What can hang from each mark
Q: B D
V: B D X
D: Q U V
X: Q U V
B: Q V

Every row comes from one small tree of marks. Brackets hold a mark, then the marks that hang from it, in alphabetical order. Every link used is in the known rows. Which tree was each row made from?
Known rows
(Q B (D U V)): [-0.52 -2.04  1.49 -4.87  0.33 -5.79 -1.64  0.83 -0.75 -2.93  4.74  0.30
 -0.23 -1.99  1.84  0.52  0.91 -2.27  0.11]
(Q B (D V)): [-1.16 -0.90  1.35 -3.25  0.44 -2.48 -0.04  1.22 -0.23 -1.04  1.75 -0.23
  1.01 -1.53  2.86  1.11  0.45 -2.28 -0.75]
(Q (B (V X)) (D U)): [ 1.50 -0.77  0.59 -6.63 -1.11 -5.56  0.38 -0.47 -1.33  0.79  3.41  1.17
  1.62 -0.30  0.83 -0.04 -1.58  1.22 -2.18]
(D Q U (V X)): [-3.52 -2.56 -1.03  3.73 -0.57 -1.59 -4.29  0.44  0.15 -1.85  3.84 -1.96
 -4.16  0.10 -2.24 -0.38  1.69 -0.55  4.23]
(V D (X Q)): [ 2.50  1.78 -0.85 -2.44 -0.37  6.31  0.24  0.27 -0.76  1.37 -6.42 -0.34
  0.31  1.17 -1.14 -1.45 -1.25  0.09  1.47]
(Q (D U V)): [ 0.03 -1.03  1.93 -4.92  1.02 -3.71 -1.45  1.19 -1.23 -3.55  5.54  0.10
 -2.92 -1.16 -0.64 -0.49  2.70 -3.76  1.86]
(V (B (Q D))): [ 0.15  0.40  1.52 -2.53  1.25  5.26  7.67  0.19 -1.53  1.67 -0.06 -0.81
  3.62  1.08 -1.85  0.75 -1.39 -1.14  0.45]
(B (V D)): [ 1.50  1.53  0.96 -1.96  0.70  0.04  2.46  1.21  1.00  0.58  1.27  0.19
  0.53  1.50 -0.32  0.25  0.04 -1.84  0.29]
(D Q U): [-1.70 -1.92 -0.21  3.48  0.38 -0.08 -0.60 -0.50  0.03 -2.09  3.76 -0.54
 -1.29 -0.22 -2.47 -0.27  1.85  0.07  1.90]
(V (D Q)): [ 0.15 -0.05  0.60  1.47  0.59  4.21  2.76  0.55  0.07  0.22 -1.56 -1.38
  1.30  0.78 -0.78  0.64 -0.18 -1.01  1.77]
(X U V): [-1.55  0.87  0.24  6.48  0.05 -0.60 -3.79  0.35  0.68 -1.35  2.35  1.64
 -4.52 -1.03  1.04 -0.36  3.20  0.17 -1.18]
(X (Q B D) U): [ 1.13  0.34 -0.52  0.26 -0.61 -2.74 -2.00 -1.74 -0.25 -1.56 -4.40  1.35
  1.83 -2.45  2.25 -0.08 -0.01  1.24 -3.91]
(X (Q B) V): [-0.25  1.00 -1.73  4.45  0.59  1.20 -2.69 -0.67  2.60  1.06 -4.18  1.17
 -0.69 -1.19  3.22 -0.57  0.72  1.49 -3.18]
(Q (B V)): [-1.22  0.06 -0.23  1.06  0.04 -2.18  1.00  0.52  1.73  0.88  2.45  0.91
  2.09  0.14  1.54  0.89 -0.35  0.43 -2.10]
(Q (B (V (D U) X))): [ 1.31 -0.36  0.03 -3.72 -1.16 -2.97  0.04  0.39 -0.03  1.06  1.69  0.71
  1.68  0.73  0.69  0.37 -2.33  1.14 -0.11]
(B Q): [-1.35  0.97 -0.33 -0.90  1.17  7.01  3.19 -0.03 -0.94  0.24 -0.24  0.60
  2.19  1.05 -2.46 -0.05  0.67  0.41  1.16]
(B (V (D U) (X Q))): [ 3.10  1.25 -1.01 -3.45 -0.49 -1.39 -1.12 -0.39  0.39  0.60 -1.88  0.24
 -0.90  1.43 -1.65 -1.46 -0.99  0.52  0.73]
(X Q U V): [-0.31  1.63 -1.57  7.59  0.20 -0.41 -5.39 -1.08  1.81 -1.29 -3.29  1.61
 -4.20 -1.42  1.34 -1.24  2.86  1.09 -2.36]

Which tree is each row?
[-0.18 -0.15 -0.28  3.34 -1.64  2.86 -0.84 -0.24 -1.36  0.48 -2.72 -1.08
 -0.37  0.63 -1.19  0.32 -1.03  1.44  1.83] : (V (D Q) (X U))
[ 0.90  0.90  1.82  2.75  1.18  3.04  3.38  1.87  1.17  1.78  0.34 -0.75
 -1.45  0.92  1.10  0.54 -0.34 -2.40  0.79] : (X (V B D))
[-4.02 -3.47 -1.41  3.93 -1.13 -3.51 -4.56  0.04  0.61 -1.22  3.00 -1.69
 -1.76 -0.71  0.01  0.47  0.03  0.68  2.69] : (D (Q B) U (V X))
[-0.60  0.14  1.09 -4.13  0.08  1.12 -0.45  1.48 -1.64 -0.20  1.56 -0.70
 -2.09  0.02 -0.33 -0.50  1.23 -2.63  1.54] : (Q (D (V X)))
[-2.20 -2.81 -0.55  3.50 -0.28 -2.17 -0.69 -0.82  0.48 -1.50  3.03 -0.36
  1.13 -1.01 -0.25  0.66  0.21  1.37  0.34] : (D (Q B) U)
[ 1.61 -0.34  0.76 -4.01 -0.28  5.36  4.99  0.55 -2.40  1.66 -0.42 -1.01
  2.20  2.28 -3.52 -0.04 -3.37  0.13  4.13] : (V (B Q) (D U) X)
[-4.39 -2.04  0.14  8.67  0.77  0.33  1.16  1.32  2.43 -0.20  2.27 -3.45
 -1.61  0.47 -0.73  1.34  0.76 -2.98  3.15] : (D Q (V B))
[ 0.05  0.90 -1.89  2.13  0.27 -1.35 -0.68 -0.82  2.71  0.77 -3.07  0.75
  2.05 -0.21  1.53 -0.16 -0.40  1.15 -2.99] : (X (Q (B V)))
[ 1.44  0.90 -0.19 -8.06 -0.21 -0.06  2.50 -1.25 -2.31  1.50  1.54  0.99
  1.73  1.57 -2.76 -0.66 -1.12  1.92 -0.23] : (B (Q (D U)) (V X))
[ 1.09  0.94 -0.77  2.77 -0.33 -3.78 -4.04 -1.91  0.85 -0.42 -4.69  1.79
 -0.77 -2.80  4.29 -0.24  0.73  1.90 -5.30] : (X (Q B D) U V)
[ 1.05  0.16  0.96 -7.40  1.14  2.79  3.33 -0.73 -2.89 -1.19  1.71  1.10
  2.17  0.06 -2.52 -0.47  0.59  0.06  0.58] : (B (Q (D U)))
[ 0.02  0.51 -0.64  3.25 -1.52 -1.39 -0.59 -0.58  0.41  1.42 -1.24 -0.86
 -0.26  1.38 -0.82  0.50 -1.20  1.60  0.27] : (B (V (D Q) (X U)))
[-0.43 -0.08  0.11  3.86  0.45  1.76  0.30  0.14  1.62  1.65 -2.03 -0.44
  0.41 -0.22  3.00  1.18 -0.54  0.75 -0.98] : (X (V (D (Q B))))
[ 0.97  0.79  0.66 -2.39 -0.08  8.55  6.73  0.94 -1.87  3.53 -3.26 -1.69
  3.44  2.79 -2.57  0.47 -3.80  0.08  3.25] : (V (B Q) D X)
[ 1.52  1.85 -0.37  2.62  0.28 -1.75 -3.86 -1.57  0.38 -1.03 -3.84  1.68
 -3.19 -1.97  2.06 -1.16  2.39  0.55 -3.71] : (X (Q D) U V)
[ 2.44  0.11 -0.61 -4.23  0.15 -5.76 -0.64 -1.68  0.76 -0.72 -1.17  1.13
  2.02 -1.26  1.42 -0.54 -0.51  0.74 -3.54] : (X (Q (B V) (D U)))
[ 1.18  1.44  0.12 -0.30 -1.28 -1.20 -0.67  0.53 -0.30  0.84  0.15  0.38
 -1.01  1.38 -0.72 -0.08 -0.74  0.41  0.32] : (B (V D (X U)))
